Known rows, with every way that one mark hangs from another:
{tabap nokir}: [ -7   9  -8  17 -10 -10   0  26  10  -5  16 -22 -10  24 -32  12   5   6
 -34  -4 -14   8 -30   2  22  -5   3  12   8  -7   9 -16 -20   9   3  18
  -4  -6 -19   5   3  -5  -5 -14  -8  -6   5   2 -11  -2   1]
{gelid lugas}: [ -9   9   1   9  -1 -10  12  10   8 -16   9 -29  -1  18 -28   7  13   3
 -21 -12 -25  -2 -22  -8  23   1  -4   3  -2   3   9  -3 -25  22   9  12
   2   7 -16   3   8 -12  -6 -21  -2  -6   1 -15 -11   5   4]
{sadurat {lafinod lugas}}: [ 10   8   3  10   3 -21   0  12  13 -13  34 -17 -24  29 -37  15  18 -17
 -39  -5 -14  -6  -3  -4  20  -8   3  12  -4  19  -4 -14  -7  15  19   3
 -26   4 -13   6   9  -9 -15 -11   1 -17  12 -14  -6 -14  -3]
{nabegi {lafinod kazu sadurat sape}}: [ 14  14   2  18 -11  -6  -3  16 -12 -27  32 -16 -24  -1 -33  14  22 -19
 -38  -1   3   2 -34   0  30  18   3  -6 -11  11  -7 -24  -2   8  26   3
  -2   0 -12   7   2  -4 -31  -9 -12 -25  12  20  -1   8  -4]
{sape lafinod}: [  6  11   0   9  -3  -7  12   7   4 -16  18 -11 -13  18 -36  10  11  -7
 -28 -10 -26 -10 -26  -9  25   1  -7  14  17  11  10  -8  -5  15  17   6
  -1   9 -14  14  12 -15 -16  -9  -7 -24  11  -4  -1   0   7]
{sape {lafinod suke}}: [  7   5   1   7   4   1   9   5  -4 -18  19  -9  -6  17 -37   7   1 -11
 -31 -11 -20 -20 -29   4  29   2  -6  10  20  12   3  -6 -11  16  21  -1
   1   4  -5  10   9 -17 -11   1  -7 -22   5   0  -6  10   8]
{nokir {gelid lugas} tabap}: [-21  12   8   3   3 -17   2  22   5 -23   6 -24  -4   9 -33   6   9   0
 -21  -6 -23  -5 -33 -10  27  -5   6  11  -5   4  -1  -1 -40  29  14  11
  -4  18  -4   7   8 -16 -10 -19   1 -18   4 -18 -22  -1   9]
{lugas {gelid nokir} {lafinod kazu muvef nabegi}}: [ 20  23   0  15  -4 -19 -13   9   1 -23  18 -24 -15  18 -26  19   9 -31
 -31  -9  17   3 -65 -22  36   9 -18  -6   2   3  -5  -6  -9  14  31  -5
 -23   5 -11  -5 -10   4 -20 -11   1 -27  23  14 -25   1   7]
{nabegi {lafinod {lugas gelid} sadurat}}: [  6   9  28   6  -2   3   4   3  19 -19  35   1 -25  14 -31  16  19 -21
 -55  -9  -2   4 -28  -2  47   2   5  -3 -12  19  -1 -26  -9   8  19  10
 -15  -2 -13 -11   9 -10 -31 -10  -5 -19   1  -3 -14  -7  -3]
{tabap {nokir {gelid {lugas {lafinod sadurat}}}}}: [ -6  15  14  14 -14 -27  -6  23  23  -7  25 -34  -4   7 -45   4  15  -1
 -24   3 -15   9 -24   4  18  -3   5  -5   1  -7 -14 -19 -26  21   3   9
  -7   1 -17 -12  -2  -1 -17 -13 -14 -33  -5  12 -12 -11  -4]
{gelid {lugas {lafinod kazu nabegi suke}}}: [ 12   3  -6  18  -1 -22   2   3  -7 -24  22 -27   2  23 -27  -7   2 -27
 -15   0   8 -13 -43   0  37   2 -21  -5   1   7  -3   0 -28  28  37 -13
 -15   8   2   5   7  -6 -13  -4 -25 -15  21   5 -25  15   9]
{suke {lafinod kazu muvef nabegi sadurat sape}}: [ 38  20   3  17   9  14  -6  17  -2 -15  38 -10 -38  -3 -18  24  12 -30
 -31   8   3   1 -50 -21   8  16  -9  -3 -20  -3 -16 -17  -3  15  14 -11
  -1  10  -8  13 -11   0 -24 -16 -35 -36  33  36 -19   0   0]
{suke {lafinod kazu lugas muvef sape}}: [ 24  11  -1   9  11  18 -10  18 -13 -13  40 -15 -40   3 -28  26   7 -38
 -22   5  -2  -2 -24 -22  16   6   2   0 -18   8  -3  -9  -5  13  22 -11
 -19  18  -9  10 -13   1 -17 -12 -18 -29  31   8 -14 -14   0]
{gelid {lugas {lafinod nabegi suke}} {nokir tabap}}: [ -2  17   2  11   2 -28   6  18 -16 -14   7 -23   4  25 -26  -9   4 -26
 -18 -14  -4 -20 -36 -13  31   1  -5   0  -9   7  -8  13 -58  33  21  -2
 -20   6  11   8  12  -9  -9   2  -7 -12  16  -5 -44   8   4]
{lafinod sape}: [  0  18  -2  16  -2  -2  -4  14  -2 -13  19 -19 -12   8 -35  11  10  -4
 -24  -9  -5  -5 -18   0  14   0  -1  14  -9  -1  -3  -1 -13  17   8  14
   1   4 -14   3  10  -6  -5 -20  -6  -7  14  13  -1   2   6]
{tabap {nokir {gelid {lugas {lafinod muvef sadurat}}}}}: [  0   8  14   7 -11 -17  -8  25  26  -8  27 -34  -3   1 -43  20  13 -11
 -25   2 -17  21 -28  -9  16   7   9 -15  -1  -9  -7 -17 -26  17   2   6
  -9  -3 -21  -3 -14  -6 -19 -17  -5 -40   0  19 -12  -6  -4]
{sape {lafinod nabegi}}: [ 18  17   0  10   4  -9  11   6  10 -14  17  -6 -20  22 -24  10  14 -15
 -28  -3 -13 -10 -38  -9  20  -6 -20  13  11  10   8  -7 -16  26  24   2
  -4   9  -3  18  18  -9 -17 -12 -18 -29  24   9  -8  -1  12]
{suke {lafinod kazu muvef sadurat}}: [ 22  12   1  16   3  20   2  11   5 -19  33 -20 -21   3 -21  31  10 -24
 -37   3 -16   9 -43 -21  20  17   4  -5  -5   4  -7 -27   8   9   6  -2
  -4   9 -16   9 -15  -8 -26  -6 -17 -32  16   7 -16  -4  -4]
{nabegi lafinod}: [  0   4  -6  14  -5 -10   6   9  -1 -15  19 -19 -11  17 -35  14  15 -12
 -38  -7  -9  -2 -21   0  35  12   1  -1   5  19  13 -13 -11  11  16  22
  -1  -6 -23  12  11  -7 -19 -10   0  -8   7  -4  -9   4   1]
{lafinod kazu sadurat}: [  8  10  -4  18  -7   3   5   9  11 -25  29 -20 -11   9 -27  13  15  -7
 -35  -4 -12   7 -41 -12  30   5   1  13  -4   7   1 -27   4   7  17   0
  -7   8 -16   6   1 -13 -27  -7 -11 -16  12   2  -8   1   0]
{nabegi {lafinod muvef}}: [  9   7  -2   9  -1  -2   5   9   4 -12  22 -18 -16   4 -36  33  14 -23
 -40  -3  -9   7 -27 -13  28  21   2 -11   5   8  20 -16 -12   6  14  19
  -7  -9 -22  16  -1  -9 -20 -11   1 -19   7  -3  -6  10   1]
{lugas gelid lafinod}: [ -4   6   5  11  -5 -14  -2   2  12 -16  20 -18   2  19 -31  11   7 -18
 -34  -9   8   3 -24   2  42   4   0  -3   9   3  -6 -14  -2  17  13  16
  -4   4 -18 -16   6  -6 -11 -11   1 -14   3  -2  -9  -2   7]
{kazu {lafinod nabegi sadurat sape suke}}: [ 22  15   7  18  15   6   9  26  -5 -15  38  -9 -23   2 -37   7   6 -23
 -32   1  -3 -19 -40  -1  20  14  -9  -5 -23   4 -22 -12 -17  24  18   6
  -8  -5   4  12   7 -10 -10  -7 -22 -20  15  30 -11  13   6]
{tabap {nokir {gelid {lugas {lafinod muvef sape}}}}}: [ -3  15  10   3  -7 -22 -23  35   3  -1  19 -37 -11  -4 -51  17  10 -14
 -11   3   0  10 -30  -2   7   7   4 -14  -5 -18  -8   0 -32  20   9  10
  -5   1 -14  -5 -10   5  -3 -27  -5 -38   9  22  -6   1   1]
{lafinod lugas sadurat suke}: [ 10   9   9  11   0  12   8   1  10 -17  39  -8 -15  12 -41  16   3 -20
 -40  -7 -15  -8 -15   0  36  -5   5  14 -13  18  -9 -18 -15  10  17  -3
 -20   2  -5   0   7 -13 -13   3 -14  -9  10  -2 -16   3   0]
{kazu {lafinod muvef sape suke}}: [ 12   8   0   9  15   9   2  27 -18 -15  31 -21 -22  -6 -40  23  -8 -27
 -30  -4 -10 -17 -36  -3  20  26   1 -18 -14  -5  -3  -5 -13  19  21  14
  -7  -7  -3  14  -7 -11   4  -5   7 -23   8  18  -2  18   5]
{suke {lafinod lugas sadurat sape}}: [ 14  17  13  10   7  24   0  16   7  -2  43 -13 -34   2 -34  13  19 -22
 -34   0 -12  -6  -9  -9  13   1  10  11 -26  13 -17 -15  -8  16   5   0
 -10  14 -15  -1   6  -6 -12  -7 -28 -23  17  12 -15 -22 -11]
{gelid {lugas lafinod} {nokir tabap}}: [-17  13   0   9  -8 -32   5  17 -12 -16   2 -36   5  20 -30  -4  15 -13
 -20 -16 -19  -9 -24 -20  25   3   5   4  -5   4  -4   9 -43  22  10   9
 -20  13  -7   4   9 -11 -13  -4   5 -13   6 -16 -30  -4  -2]
{nokir {gelid {lugas {lafinod muvef suke}}}}: [ -3   4   7   2   5 -17  -8   5   2 -14  23 -34   6   3 -48  17  -6 -24
 -17  -4  -7  -8 -24   2  27  17   1 -14   9   4  -9  -1 -27  23  15   0
 -11   1  -9  -6  -6  -9  -4  -6  -3 -30   1  -2 -17  11   8]

Rows:
[ -2   7  21   1  -1 -14  -3  16  18 -23  23 -28  -3  -9 -33  21  11 -27
 -26  -2 -15   8 -29 -19  20  16  16  -8  -7  -5 -16 -15 -34  26  10   2
 -13  12  -3   3  -4 -20 -22  -8  -2 -43   7   0 -18  -3   7] : {nokir {gelid {lugas {lafinod muvef sadurat}}} tabap}
[ 15  14  12   9   3  17  -1  14  -7 -18  35  -8 -15  -9 -38  25   2 -19
 -35  -7  -7   0 -30  -1  16  14   8   2 -17  -4 -15 -16 -10  10  12   2
   3  -3  -9   4 -10 -11 -11  -9  -9 -19  11  28  -2  16   2] : {lafinod muvef sadurat sape suke}
[ 13   5   5   4   9   7   9   7  -3 -17  23  -7 -10   8 -39  24  -5 -20
 -34 -12 -23 -11 -34  -7  25   9  -2  -1  16   3   7  -8 -11  16  22   0
  -5   2  -1  14  -9 -19 -13   1  -1 -34   9   7   1  17   6] : {sape {lafinod muvef suke}}
[-19  15   4  12  -5 -20  -3  30  17 -10  12 -31  -8  18 -43   7  12  14
 -21  -1 -21   0 -37  -2  16  -9  -3   8   2   1   9   0 -33  22   7  14
  -3   1 -19  -3   3  -6  -4 -23  -5 -21  -5  -2 -16  -2   3] : {tabap {nokir {gelid lugas}}}
[  7  11  34   2   5   9   5   3  15 -22  39  12 -19  16 -41  10   5 -19
 -47 -16 -14 -16 -33   0  46  -9   3   6   0  11 -13 -21 -10  14  29 -11
 -20  12   7 -11   3 -14 -27   0 -14 -35   9   5 -13   0   5] : {sape {lafinod {lugas gelid} sadurat suke}}
[ -8  12  19   4   5  -6   1  15 -18 -22  16   0 -18  27 -40   6   0 -30
 -49 -18  -3 -24 -34  -8  55   0  13   6  -6  18  -2  -4 -42  13  35  11
 -30  -3   6  -6   7  -9 -16   1   8 -12   5 -14 -32   7  -3] : {nabegi {lafinod {lugas {gelid {nokir tabap}}} suke}}
[ -3  21   3  14  -9 -25   4  18 -12 -31  10 -35   2  14 -24  -6  20 -19
 -26  -8 -17   1 -43 -23  29   6   3   2 -12   1 -14 -15 -32  19  16  -2
 -25  18  -1   8  -1 -13 -28   0   1 -27  10  -8 -31  -1  -8] : {gelid {lugas {lafinod kazu sadurat}} {nokir tabap}}
[ 27  16  -4  22   8 -26 -10  24 -17 -23  35 -10 -19  25 -29   4   6 -20
 -27   2  15 -23 -41   8  18   4 -13   8  -9   8 -23  -6 -10  24  43 -16
 -11  -5   6  16  -2   2 -12 -15 -17 -16  25  25 -10  15   1] : {sadurat {lafinod kazu nabegi sape suke}}
[ 27  21 -11  19  13   5  -7  18  -9 -13  27 -19 -33  14 -21   9  16 -22
 -20   6   8 -12 -42 -13  11   2 -17   8  -8   5 -14   0  -7  24  19  -9
   0  13 -11  13   4   2 -13 -19 -33 -18  32  22 -23  -7   5] : {suke {lafinod kazu nabegi sape}}
[ 11  12 -13  17 -12 -17 -11  16 -13 -20  25 -35  -8   7 -31   5  11 -20
 -15   3  14  -4 -28  -1  28   6  -8   0  -3   4  -8  -9   2  13  24   4
 -10  12 -15   3   1   1 -17  -9 -13 -20  17  13  -3   2   5] : {lugas {lafinod kazu sape}}
[-13  23  17   3   5  -8   4  16  -4 -20  11  -6 -19  21 -29   7  10 -17
 -43 -22 -11  -9 -35 -19  42 -14  10  23 -14   8  -7  -4 -36  12  21   9
 -29  11   0  -8   9 -11 -11 -10  10  -8   9 -23 -31  -9   0] : {lafinod {lugas {gelid {nokir tabap}}}}
[ 38  13   6  12   9   4   7   4   1 -32  41   0 -21   6 -27  22   2 -30
 -34  -3 -11  -6 -65 -12  29  11 -13   0   4   7  -5 -22  -4  18  40 -22
 -14   7  11  19 -11 -14 -33  -1 -27 -40  29  27  -9  21  10] : {sape {lafinod kazu muvef nabegi sadurat suke}}
[ -1  22  -2  11  -2 -32   7  17  -8 -13   3 -29  -4  23 -24  -5  19 -23
 -23 -14  -7  -8 -33 -24  24  -3  -7   3  -9   5  -7   9 -55  33  13   4
 -23   8   0  13  18  -7 -14 -10  -5 -11  18  -5 -36  -1   1] : {gelid {lugas {lafinod nabegi}} {nokir tabap}}
[ 33  12  -2  10   9   7 -10  14 -15 -20  40  -5 -37   3 -30  23  -6 -40
 -25   3  13 -12 -46  -8  26   1 -11   3 -20   7  -4  -3 -22  19  46 -16
 -27   8  12  16  -8  -3 -12 -13 -26 -21  41  26 -19  18  11] : {lafinod kazu lugas muvef nabegi sape suke}
[ 18   8  24  14  16  11  10  10  16 -19  46   4 -29  14 -32  11   2 -31
 -49  -2  -1 -16 -46  -6  44   1  -8  -3 -22  15 -16 -22 -21  21  30   5
 -30  -1   5  -5   7 -14 -16  -4 -18 -20  13   9 -25   6  10] : {kazu {lafinod {lugas gelid} nabegi sadurat suke}}
[-18  24   3   8   0 -15  12  20 -14 -21  -5 -26  -1  22 -29   1  14  -3
 -24 -24 -33  -8 -33 -20  24   0   6  14 -12   1   3   6 -47  22  11   8
 -12  10  -7  10  10 -16  -7 -13  12  -7   2 -19 -28   2   0] : {gelid lugas {nokir tabap}}
[ 19  19 -11  20   1  -6  -6  18 -11 -22  24 -13 -25  10 -22   9  13 -15
 -24   0  10  -2 -47  -5  20  -3 -16  14 -10   7  -4  -4 -11  22  29  -2
  -5   8  -4  12   6   2 -13 -24 -23 -12  30  21  -9  11  11] : {lafinod kazu nabegi sape}
[  7   9   7  13 -10 -11  -5  10 -15 -29  34 -31   5   1 -37 -10  11 -20
 -17  -4   5  -8 -32   3  28  14  -4 -11 -16  -4 -22  -9 -19  17  26 -13
  -8   8  -2  -5  -3  -5 -18  -3 -20 -26   9  21 -11  12  -3] : {gelid {lugas {lafinod kazu sadurat sape suke}}}
[-12  15  -2  13 -13 -29  -8  24  14  -5  12 -40   3  17 -46   6  10  -1
 -16   1  -6   2 -24   4  20  -5  -1  -6   6  -1  -1  -3 -33  20   6  10
  -6   2 -17  -9   5   0  -4 -15  -4 -25  -2   4 -16  -9   3] : {tabap {nokir {gelid {lugas lafinod}}}}
[ 20   2  -3  14  -6  -1  -1   5  -1 -29  38 -26  -2   0 -35  20  -5 -33
 -36  -3   4   4 -42  -4  36  21   3  -8   4   2 -12 -24   2  11  27  -9
 -16   4  -4   7 -17  -9 -24   7 -12 -27  15  14 -13  15  -3] : {lugas {lafinod kazu muvef sadurat suke}}
[ 12   5   7   0  10  15  -3  13 -11  -8  35 -10 -24  -1 -39  27  -6 -34
 -30  -7  -4 -10 -17  -4  23   6   4   5 -16   4  -4  -2 -20  16  25   1
 -16   3   0   5  -4  -5  -1 -11 -10 -13  22  14  -8  12   5] : {lafinod lugas muvef sape suke}
[ 38  17  12  13   8  13  -4  12   1 -19  49  -8 -38  -7 -25  25  12 -40
 -33   3   7   7 -43 -21  17   0  -6   6 -31   4 -10 -16 -14  14  33 -12
 -24  11   5  13  -5  -6 -32 -23 -27 -32  38  31 -11   5   4] : {lafinod kazu lugas muvef nabegi sadurat sape}
[-14   8   5   2   0 -28  -3  12   7 -17   9 -36   4   9 -36   3   9 -14
 -15  -5  -8  -3 -25  -6  29   1   7   1   0   5  -9   3 -39  31  12  10
 -12  21  -1   3  13 -12 -13  -8  -1 -27   5 -15 -22  -4  10] : {nokir {gelid {lugas lafinod}} tabap}
[  6  27   4  18  -6 -25  -7   9   7 -10  11 -21  -8  30 -33   2  16 -19
 -34 -12  12  -6 -41 -10  38  -4 -12   3   2  10 -10   0 -15  15  13   5
 -15  -1 -15 -13  12   3 -12 -13   1 -12  11   6 -29  -6   8] : {lugas {gelid nokir} {lafinod nabegi}}
[ 30  14  18  10  13  18  -1  12   3 -10  48   2 -34  -6 -35  27   2 -41
 -35  -3   2  -5 -31  -9  19   0  -1   6 -26   7 -16 -13 -28  17  25 -10
 -19   4   6   7  -1 -10 -14 -10 -26 -17  34  32 -18  10   4] : {lafinod lugas muvef nabegi sadurat sape suke}
[ -7  18  12  11 -10 -19  11  14  -1 -19   7 -35   2  11 -29  -1  20 -15
 -27 -18 -21  -1 -22 -17  23   6  13   2 -14   4 -14  -7 -40  22   4   4
 -18  12  -7   2   7 -18 -21  -1   3 -18   5 -10 -28  -5  -8] : {gelid {lugas {lafinod sadurat}} {nokir tabap}}
[ 30  20  -3  16   6 -26 -12  26  -5 -18  33 -13 -29  14 -22  22  17 -31
 -32   4  10   1 -44  -8   6  11 -13  -2  -9  -1 -14  -7  -4  20  36 -11
 -11   2  -6  15 -12   4 -19 -22 -12 -28  29  28  -2   8   1] : {sadurat {lafinod kazu muvef nabegi sape}}
